In the rows, zero is written as 128.
Known rows, with every way that one mark hangs from another:
{zalu {nozo vegup}}: [135 126 122 172 101 121 137 157 109  87 113 185  99 121 134 151 133 126
 147 117 104 128 165 108 101 122 122 118 116 139 132 127 135 120 158 124
 133 151 114 107 103 135]
{nozo vegup}: [138 122 121 157 106 113 139 126  95 131 121 134 115 133 136 134 136 126
 154 123 126 145 153 103 111 140 123  98 112 137 117 129 134 136 134 126
 133 165 112 131 123 136]
{belusib {befi {nozo gemogo kado {nepad situl}}}}: [128 158 114 133 171 189  85 101 142  86 107  51 121 148 106  64 128 114
 118  88  80 120 115 124 122 136 134 168 157 168 164 169  95  93  83 106
 114 122 126 153 136  98]
{befi belusib nozo}: [134 137  99 134 154 121 124 107 135 139 123 157 124 117  87  73 104 134
 147 118 113 109 128 138 148 119 131 121 151 131 144 148 128 104  88 110
 102  94 121 126  91 129]
{gemogo {befi belusib} {nozo kado}}: [194 151 127  97  97 137  91 105 125 151 117 123 107 123 113  54  75 134
 160 136  98 134 131 105 125 116 123 153 143 106 179 158 106  68  74  90
  58 140 102 109  90 118]
{belusib {befi {gemogo {nozo nepad {zalu situl}}}}}: [136 190 103 119 190 145  81 120 138  82 129 131  95 150 107 121 152 101
 116  99  64 115 136 141 134 126 132 166 193 197 145 144 127 104  74 114
 130 115 156 131  93 131]
{situl nozo zalu}: [102 163 130 126 112 149 102 168 134 105 118 165  91  93 100 130 121 121
 111 132  82 105 120 111 132 109 124 148 156 175 152 125 126  88 180 126
 151 112 119  92 122 165]
{gemogo {befi {nozo kado zalu}}}: [139 146 160 113 127 139 101 124 128 110 104 136 129 133 118 129 121 127
 152 128 115 120 131 135 117 146 110 134 146 110 196 147 118  67  83 117
 108 127 124  96 120 103]
{situl nepad nozo zalu}: [ 94 197 104  98 115 154  97 174 139  87 116 144  83  78  82 108 128 117
 112 119  67  89  96  96 125 106 118 172 166 176 158 146 151  95 182 133
 142  86 124 111 122 170]
{situl nozo}: [140 138 123 133 106 137 125 147 143  99 123 153 115 110 115 123 124 126
 137 129  93 112 129 117 127 114 126 156 150 133 143 138 117 105 163 117
 138 126 127  99 121 138]
{gakir {nozo gemogo kado nepad vegup}}: [162 112 144 158  93 168 119 132 101  83 101  52 126 146 154 115 109 119
 135  94 127 132 117  77 102 196  97 136 141 165 152 153 107 112 120 117
 122 148 112 145 168  90]
{belusib {befi {gemogo {nozo gakir {situl nepad}}}}}: [153 184 104 132 155 160 107 101 159  97 113 129  80 128  85  91 133 104
 126  86  58 121 144 167 146 146 142 182 202 176 121 151 105 124  88 135
 132  92 137 138  65 115]
{zalu {nozo {situl nepad}}}: [ 98 168 115 114 156 141  85 172 132  55 123 140 108 106 132 144 150 138
 118  91  73  86 127 116  99 132 120 199 138 161 165 148 165 116 176 122
 122 113 138 137 121 135]
{vegup {nozo gemogo kado}}: [132 150 162 135 108 148 148 118 125 114  98  88 111 128 120 106 101 132
 135  92 122 130 100 125 102 136 113 110 140 114 171 154  88 153 122 128
 113 141 122 129 167  85]
{situl {nozo befi vegup} zalu}: [103 152 141 145  65 145 113 165 114 121 115 136  78  93 103 117 130 107
 151 158  81 120 154  93 127 135 119 144 135 168 131 136 100  91 166 112
 167 150 108  95 143 173]
{nozo befi gakir {nepad {situl zalu}} vegup}: [ 46 150 152 100  81 181  80 150 125  98 121  59  96  99  91 112 127 113
 117 126  96 140 168 145 114 182 114 183 122 216 114 137 128 134 176 138
 160 146 115 134 157 149]
{belusib {befi gemogo {nozo kado nepad zalu}}}: [151 164 116 147 209 161  93 109 105  82 104 113 109 181 111 126 139 111
 143  92  75 116 132 160 133 126 125 135 181 173 167 140 113  84  60 102
 121  97 139 129 109  95]
{gakir {nozo gemogo situl zalu}}: [100 137 196 129 137 138  71 150 136  92 106  96 115 105 154 175 151 125
  90 100 115 105 124 122 143 202 102 170 183 183 161 152 123 101 130 139
 170 125 146 138 178 103]
{vegup {nozo gemogo kado nepad}}: [110 159 147 117 135 169 127 119 107  81 105  49 127 145 134  94 103 135
 129  80 116 124  98 123  84 142 107 138 142 140 181 157 113 164 127 115
 105 128 126 150 174  78]
{befi nozo}: [115 128 104 151 153 145 145 109 143 104 110 143 141 122 101 105 128 123
 139 106 120 115 119 139 135 150 123 114 144 131 154 134 122 125 109 136
 132  96 133 107  97 112]
{befi belusib {gemogo {nozo nepad zalu}}}: [122 175 107 102 171 136  76 111 101 112 110 127  99 143 108 103 104 121
 132  92  88 119 145 150 138 133 120 166 184 181 156 142 148 108  87 107
 104  98 129 118  87 132]
{nepad nozo situl}: [103 152 114 101 131 158  84 144 152 101 114 122 110  92 100 117 158 133
 103  99  67 118 123 122 121 111 120 183 140 142 146 147 105 103 162 131
 161 158 126 110 108 134]
{nepad nozo}: [133 132 128 132 121 138 124 135 132 115 127 140 115 109 109 115 135 127
 133 117  83 121 132 123 125 123 122 146 145 127 140 141 103 107 127 122
 148 138 126 100 102 129]
{vegup {nozo {befi gemogo} gakir kado situl}}: [123 158 171 125 118 170 122 129 138 100  96  93  88 130  95 128 114 130
 147  97  89 122 145 195 115 174 111 169 161 138 158 142  64 157 136 128
 137 138 139 127 158  77]
{nozo {befi gemogo} gakir vegup {zalu situl}}: [ 99 141 187 122  81 117 127 143 149 111 122 145  61 106  76 168 134  87
 154 142  99 131 196 176 127 198 111 153 153 163 117 143  92 114 106 140
 169 168 143 100 138 147]
{zalu {nozo befi gemogo kado vegup}}: [145 108 176 172  52 148 143 148 118 106  97  92  87 128 129 111  96 105
 172 138  99 130 163  99  96 166 119 150 107 109 149 159  65  85 111 105
 122 175 102 102 158 124]
{belusib {befi nozo}}: [156 143 104 164 163 136 134 100 142 123 125 151 119 137 104  94 141 117
 141 121  97 123 131 141 153 109 145 108 164 140 126 142 106 106  75 119
 132  98 138 135  94 113]
{gakir {nozo {befi belusib} kado}}: [192 115 150 128  94 139 107 138 127 152 116  91 110 120 126 104  97 127
 145 155 121 114 115 115 162 145 112 146 138 125 142 152  78  72 102 103
 103 123 121 140 172 101]
{belusib befi}: [162 143 125 144 145 122 115 117 126 145 143 132 111 139 128 113 143 119
 131 140 104 136 137 132 148  92 149 128 151 136  99 137 112 109  95 112
 125 128 131 151 121 128]
{befi belusib gemogo}: [160 151 106 111 130 120 112 115 123 166 133 153  88 143 106  98  94 119
 149 124 103 125 147 158 142 102 144 155 170 113  95 134 106 103  82  93
 114 127 121 131 100 139]
{vegup {nozo befi gemogo {situl nepad zalu}}}: [ 37 208 158  91 121 165  96 142 135 110 111  44  93  85 103  90 138 121
 115 100  81  95 101 130 112 170 117 187 172 164 157 174 111 157 139 129
 160 113 140 163 193 123]
{nozo befi kado situl}: [129 130 161 122 144 155  81 144 109 121 116  42 127 145 145 127 133 135
 150 134 108 117 136 121 117 170 109 182 103 143 172 145  92  94 127 104
 109 159 126 148 185 117]
{gemogo befi {nozo gakir kado situl}}: [156 143 169 109  98 167  85 116 151  94 105 110 112 113 113  98  93 134
 140 108  92 135 150 142 112 186 109 185 151 149 198 150 104  96 114 127
  90 141 113  97  91 101]
{zalu {nozo befi nepad vegup}}: [107 126 125 148  99 147 122 155  98  76 125 105 117 133 141 124 130 116
 161 131  91 119 168 113  95 148 120 170 115 150 126 140 132 118 144 100
 135 145 124 128 142 131]
{nozo {gemogo {befi belusib}} {nepad situl}}: [ 93 171 137  39  97 165  40 117 145 131 146  39 113 121 122  48  93 121
 123 120  97 125 136 124 100 128 140 248 164 121 115 179 126  93  94  77
 108 155 118 164 153 127]
{situl nepad {nozo befi kado vegup} zalu}: [122 179 125 123  74 159 107 175 106 101 103  94  71  94  90  98 123 110
 161 138  65 106 120  71 111 130 103 155 121 170 172 157 113  74 169 116
 126 133  99 113 158 168]
{vegup {nozo befi gemogo}}: [ 94 147 169 125  83 147 156 108 147 140 111  70 111 109 113  86 112 114
 144 129 118 123 121 145 122 153 131 143 156  99 129 161  69 166 104 126
 154 132 139 134 177  95]
{nozo kado nepad situl vegup zalu}: [ 96 152 159 126 193 139  37 164  33  58 111  56 128 164 180 190 169 152
 140  80 102 132 157  93  77 169  79 149 104 231 203 138 184 109 165 108
 102 174 120 156 175 124]

Rows:
[162 108 165 177  73 138 146 162 122  74 103 180  83 117 110 152  98 128
 151 112  97 138 176 128 100 147 110 115 109 152 158 131 113 114 164 138
 104 154 102  89 106 118]  {zalu {nozo gakir kado vegup}}
[139 138 174 130 145 136  91 154 104  97 104 129 104 120 121 161 143 136
 130 112  82 122 131 116 121 125  95 131 132 149 200 144 111  71 127 126
 127 144 118  89 129 125]  {nepad {nozo kado zalu}}
[178 127 115 169 108 140 151  97 126 127  95 172  72 137  58  86  67 115
 184  95  95 138 176 168 134 160 122 105 162 133 136 142  81 101  71 115
  95 130  99  98  64 111]  {befi belusib gemogo {nozo gakir kado vegup}}
[ 95 136 172 123 128 185  71 164 120  53 113  25 115 143 150 109 109 120
 138 109  74  99 144 118  86 184 110 239 127 161 184 165  99  90 134  88
 107 146 126 139 187 110]  {zalu {nozo befi gemogo kado nepad situl}}
[131 161 154  94 139 133  92 138 147  91 116 146 119 117 107 133 129 123
 145 127 102 108 124 128 107 149 103 144 148 117 205 153 126  63  85 114
 109 139 136  97 125 115]  {gemogo {befi {nozo kado {zalu situl}}}}
[ 68 162 149 102 157 132 123 139 184  55 116 167 102  77  52 136 141 113
 112  98  96  89 126 164 135 180 101 142 166 180 190 160 157 119 120 169
 134  77 153 106 104 131]  {befi {nozo gakir {zalu {situl nepad}}}}
[163 122 141 124  91 130 112 134 145 161 130 107 115 106 121 100 109 122
 137 162 121 112 125 126 173 148 124 157 156 123 107 149  94  90 105 109
 136 111 133 144 158 114]  {gakir {nozo {befi belusib}}}
[128 125 147 160  74 134 144 121 120 122 114 114  94 108 115  98 124 109
 153 110  82 139 157  97 101 162 120 139 148 123 118 162  79 107 100 118
 157 177 107  99 114 132]  {nepad {nozo gemogo vegup}}
[100 176 127 109 193 164  78 147  81  61 112  58 138 154 154 135 145 166
 122  62  99 115 103 125  79 134  94 155 132 185 200 140 154 166 176 110
 100 134 138 166 169  83]  {vegup {nozo kado nepad situl}}
[ 75 197 102 108 169 163  74 141 124  82  99 107 112  90 107 102 145 133
  96  81  80 100 103  98 124 163 107 170 152 217 190 143 168 124 159 148
 125  91 128 126 102 150]  {gemogo {nozo {situl nepad zalu}}}
[ 63 147 218  81 125 185  60 140 140  60  98  27 100 117 102 142 107 125
  91  87 109 132 143 158 105 191  97 193 138 206 194 162 125 113 148 148
 115 138 118 128 182 110]  {nozo gakir gemogo kado {nepad situl} zalu}
[100 152 139 141 105 134 110 169 132  49 119 162  82  95 109 146 136 128
 136  89  74 112 171 133  95 165 111 176 137 180 146 148 158 137 187 140
 130 132 120 126 103 135]  {zalu {nozo gakir {situl nepad} vegup}}
[145 130 115 159 127 151 110 165  78  50 112 120 117 152 149 140 120 135
 149  97  92 127 151  87  72 133 104 137 100 164 176 132 148 110 167 104
  95 153 111 122 129 120]  {zalu {nozo kado nepad vegup}}
[ 70 170 142 114 105 177  86 160 132  76 123  93  98 105 105  94 101 107
 106 114  74 101 115 107 111 143 122 197 177 190 152 150 126  97 161 114
 149 108 120 110 150 155]  {situl {nozo gemogo nepad} zalu}
[ 97 167 170  94 103 134 110 157 159  64 116 154  83  70  76 147 129 117
 124 119  81  97 136 148 135 138 111 171 173 172 169 159 152 110 174 154
 137  86 130 100 121 147]  {situl nepad {nozo gakir zalu}}
[101 184 114  93 111 169  69 159 119 121 134 107  73 118  86  78  92 106
 140 145  55  93 138 142 138 110 133 220 184 175 123 144 103  72 133  73
 137 104 122 115 138 166]  {situl {nozo {befi belusib gemogo} nepad} zalu}
[109 140 172 108 105 167 110 173 179  21 131 116  84 109  90 116  82 112
 107  98  79 101 140 131  80 181 104 206 141 172 183 164 112 104 144 122
  92 139 132 109 143 119]  {zalu {nozo gakir gemogo kado nepad} situl}
[101 148 140 134 128 128  91 159  78  62 119 126 114 124 138 164 149 129
 146 110  89 120 157 101  97 134 103 148 139 194 164 141 165 109 180 112
 144 140 124 114 136 146]  {situl {nozo nepad vegup zalu}}
[164 156  85 126 131 135 117 101 133 146 108 158  93 133  93  75  84 119
 144 106  93 124 140 146 149 121 140 147 175 132 124 140 106 110  79 108
 107 111 120 108  65 131]  {befi belusib {gemogo nozo}}
[ 98 174 137  94 122 143 110 139 135 112 113 100  87 105  90 124 149 101
 148 122  61  97 131 149 127 141 115 192 173 127 146 163  99  90  96 124
 163 108 139 110 124 133]  {situl {nepad {nozo {befi gemogo} zalu}}}
[145 145 139 138  80 134 126 161 150  75 120 122  82 106 105 110 113 109
 147 118  84 115 134  67  88 154 107 159 126 144 171 166  88  84 138 108
 120 196 116 106 149 151]  {zalu {situl {nozo gemogo kado vegup}}}
[106 167 123 127 115 174  69 170 101 100  92 126  75  96  99 126 151 134
 109  94  57 134 132  76 103 119  97 142 110 189 172 137 106  77 183 131
 148 188  99  96 122 153]  {nepad {nozo kado vegup} {situl zalu}}
[ 93 177 174 107  84 179 113 152 158  93 107  99  62  73  56  87  94 106
 107 102  58 109 113 118 120 161 102 168 169 168 171 170  94  91 124 148
 126 106 100 100 121 141]  {situl {nepad {nozo gakir gemogo kado}} zalu}
[ 84 148 167 139 164 105  67 153  68 102 114 127 107 129 162 199 182 144
 137 104 113 134 171 110 105 165 101 127 119 201 158 132 167 121 159 128
 145 170 130 143 151 142]  {nozo situl vegup zalu}
[138 159 163 145 172 136 103 121 151  92 115 121  93 126  96 115 138 105
 127 117  83 111 126 120 134 145 122 127 167 162 183 171  95  68  54 121
 116 129 140 125 140 120]  {belusib {befi {nozo gemogo kado {zalu situl}}}}
[101 145 193 124 108 178  77 166 135 104 112  91  82  92  83 118 119 125
 124 124  51 116 154 149 131 180  96 196 143 189 173 151  69  77 142 127
 142 146 114  95 143 135]  {nepad {nozo befi gakir kado {situl zalu}}}
[ 82 189 189  94 165 141  84 154 112  60  98 110  93  98 107 171 149 154
 116  69  90 111 119 157 107 154  83 140 150 193 215 155 161 162 179 158
 114 108 139 142 162  92]  {vegup {nozo gakir kado {situl nepad} zalu}}
[129 164 132  96 140 148 102 129  91 123 125  54 123 140 124  78 103 147
 156 121 103 119 111 135 110 108 113 150 126 140 168 160 113 138 118  86
  84 124 125 164 179  95]  {vegup {nozo {befi belusib} kado nepad}}
[ 77 141 113 101 110 163  83 134 101 106 123  27 129 134 134 104 153 120
 142 124 107 134 152 109 100 156 121 186  99 171 115 146 128 130 153 107
 148 171 125 158 169 134]  {nozo befi {nepad situl} vegup}
[177 143 123 101 114 133 102 110 132 150 123 139 119 128 106  62  85 134
 173 137 105 122 133 130 126 112 126 145 148  84 163 159 108  59  63  83
  74 129 110 115 103 109]  {gemogo {befi belusib {nozo kado}}}
[ 97 145 163 127 146 117 105 108 133 135 110 135 103 104  89  94 102 118
 139 118 113 111 142 141 149 149 124 131 171 144 161 169 120  87  63 117
 120 101 121 114 123 130]  {befi belusib {nozo gemogo zalu}}
[110 115 192 148  64 149 149 142 181  83 117 159  84  96  94 124  84 107
 119 120  98 120 163 164 123 167 132 168 162 129 126 147  94 124 134 144
 134 120 123  87 114 118]  {zalu {nozo gakir gemogo}}
[ 86 143 194  97 131 108 104 156 168  85 138 169  90  87  86 181 136 119
 101 129 112 116 152 166 133 164 107 140 146 183 158 139 147 120 144 161
 138 131 147 107 134 143]  {nozo gakir {zalu situl}}
[175 146  79 188 145 136 148  89 124 128 109 168  93 160 100 102 141  98
 168 104  84 134 160 149 139 126 150 103 179 131  94 134  87 106  58 111
 152 127 132 123  69 113]  {belusib {befi gemogo {nozo vegup}}}
[106 143 191 118 163 168  44 159 103  52 100  35 130 139 167 167 139 133
  97  83 108 102 110 108 116 210  82 193 163 210 205 157 135  95 138 121
 129 128 140 152 203  85]  {gakir {nozo gemogo kado nepad situl zalu}}
[114 141 115 171 149 127 141 111 104  98  84 174 102 145 102 160 146 107
 163  89 107 126 162 153 122 170 116  92 167 147 149 127 121 119  90 136
 165 123 132  90  82 118]  {befi gemogo {nozo vegup zalu}}
[ 85 152 110  91 155 166  84 114 159  89 123 116 118 103  64  64 100 136
 112  90  92 114 141 175 138 146 126 178 162 185 146 157 146 125 131 123
 107  89 126 133  94 118]  {befi belusib {nozo gakir {nepad situl}}}
[141 165 106 106  67 122 120 143 118 134 129 106  81  87  92  65 116 113
 185 150  71 108 148  89 122 111 128 176 138 130 118 179 122  89 136  93
 119 133 109 135 134 164]  {situl nepad {nozo {befi belusib} vegup}}
[ 87 157 130  81 165 145  41 136  96 124 156  33 133 140 144  85 126 139
 144 132  91 108 148 134 122 147 124 229 132 177 131 160 142 108 121  72
 103 131 133 184 176 135]  {nozo {befi belusib} nepad situl}
[ 82 158 168 120 106 178  89 151 154 111 117 124  66  93  70 118 127 105
 124 118  42 109 171 186 136 182 118 218 189 176 125 139  62  92 124 128
 182 130 127  88 112 139]  {nepad {nozo {befi gemogo} gakir {situl zalu}}}
[ 53 170 155  93  75 187  74 160 173 114 103  80  80  74  82  93 125 101
 100 138  72 105 122 117 131 141 132 219 156 165 140 156  78  79 171 124
 180 146 118 102 174 164]  {nepad {situl {nozo befi gemogo} zalu}}
[152 128 185 121  10 129 129 111 150 155 139 138  63  85  79  62  76 106
 172 134  71 151 195 130 110 154 128 175 178 100  98 182  64  84  63 100
 134 178  91  93  91 131]  {nepad {nozo gakir {gemogo {befi belusib}} vegup}}
[134 119 164 134  49 115 131 106 115 187 137  70  89 117 116  60  90 104
 180 161 118 145 176 107 125 163 140 152 130 111  88 175  73 103  62  90
 123 176 100 143 168 148]  {nozo {befi belusib} gemogo vegup}
[122 120 151 172  70 131 145 145 125  94 110 149  90 117 130 128 110 111
 145 115 103 128 166 105  94 148 130 137 132 126 125 148 107 118 130 120
 140 161 111 106 121 133]  {zalu {nozo gemogo vegup}}
[ 87 195 119 131 172 163  85 119 147 102 118 100  94 112  93  74 147 109
 113  94  63  96 116 124 138 148 138 167 194 187 144 169 119  95  81 123
 144  88 135 155 121 133]  {belusib {befi {nozo gemogo {situl nepad zalu}}}}
[ 49 188 163 120 141 153  89 142 124 107 109 102  97 101 121 123 136 136
  97  82  96 113 111 129 109 154 116 149 172 176 158 146 121 161 157 134
 158 129 135 142 169 116]  {vegup {nozo gemogo {situl zalu}}}
[178 105 155 144  93 159 125 141 136 126 101  81 129 124 132 125 115 121
 136 148 126 116 106 116 152 173 106 141 131 125 154 140  75  87 116 123
 132 123 130 127 179  91]  {gakir {nozo befi kado}}
[143 138 116 141 123 140 145  99 165 134 113 185  85 121  46  77  74 109
 153 105  94 119 161 206 160 150 137 140 198 126 112 142  91 112  68 123
 119  84 125 102  57 115]  {befi belusib gemogo {nozo gakir}}
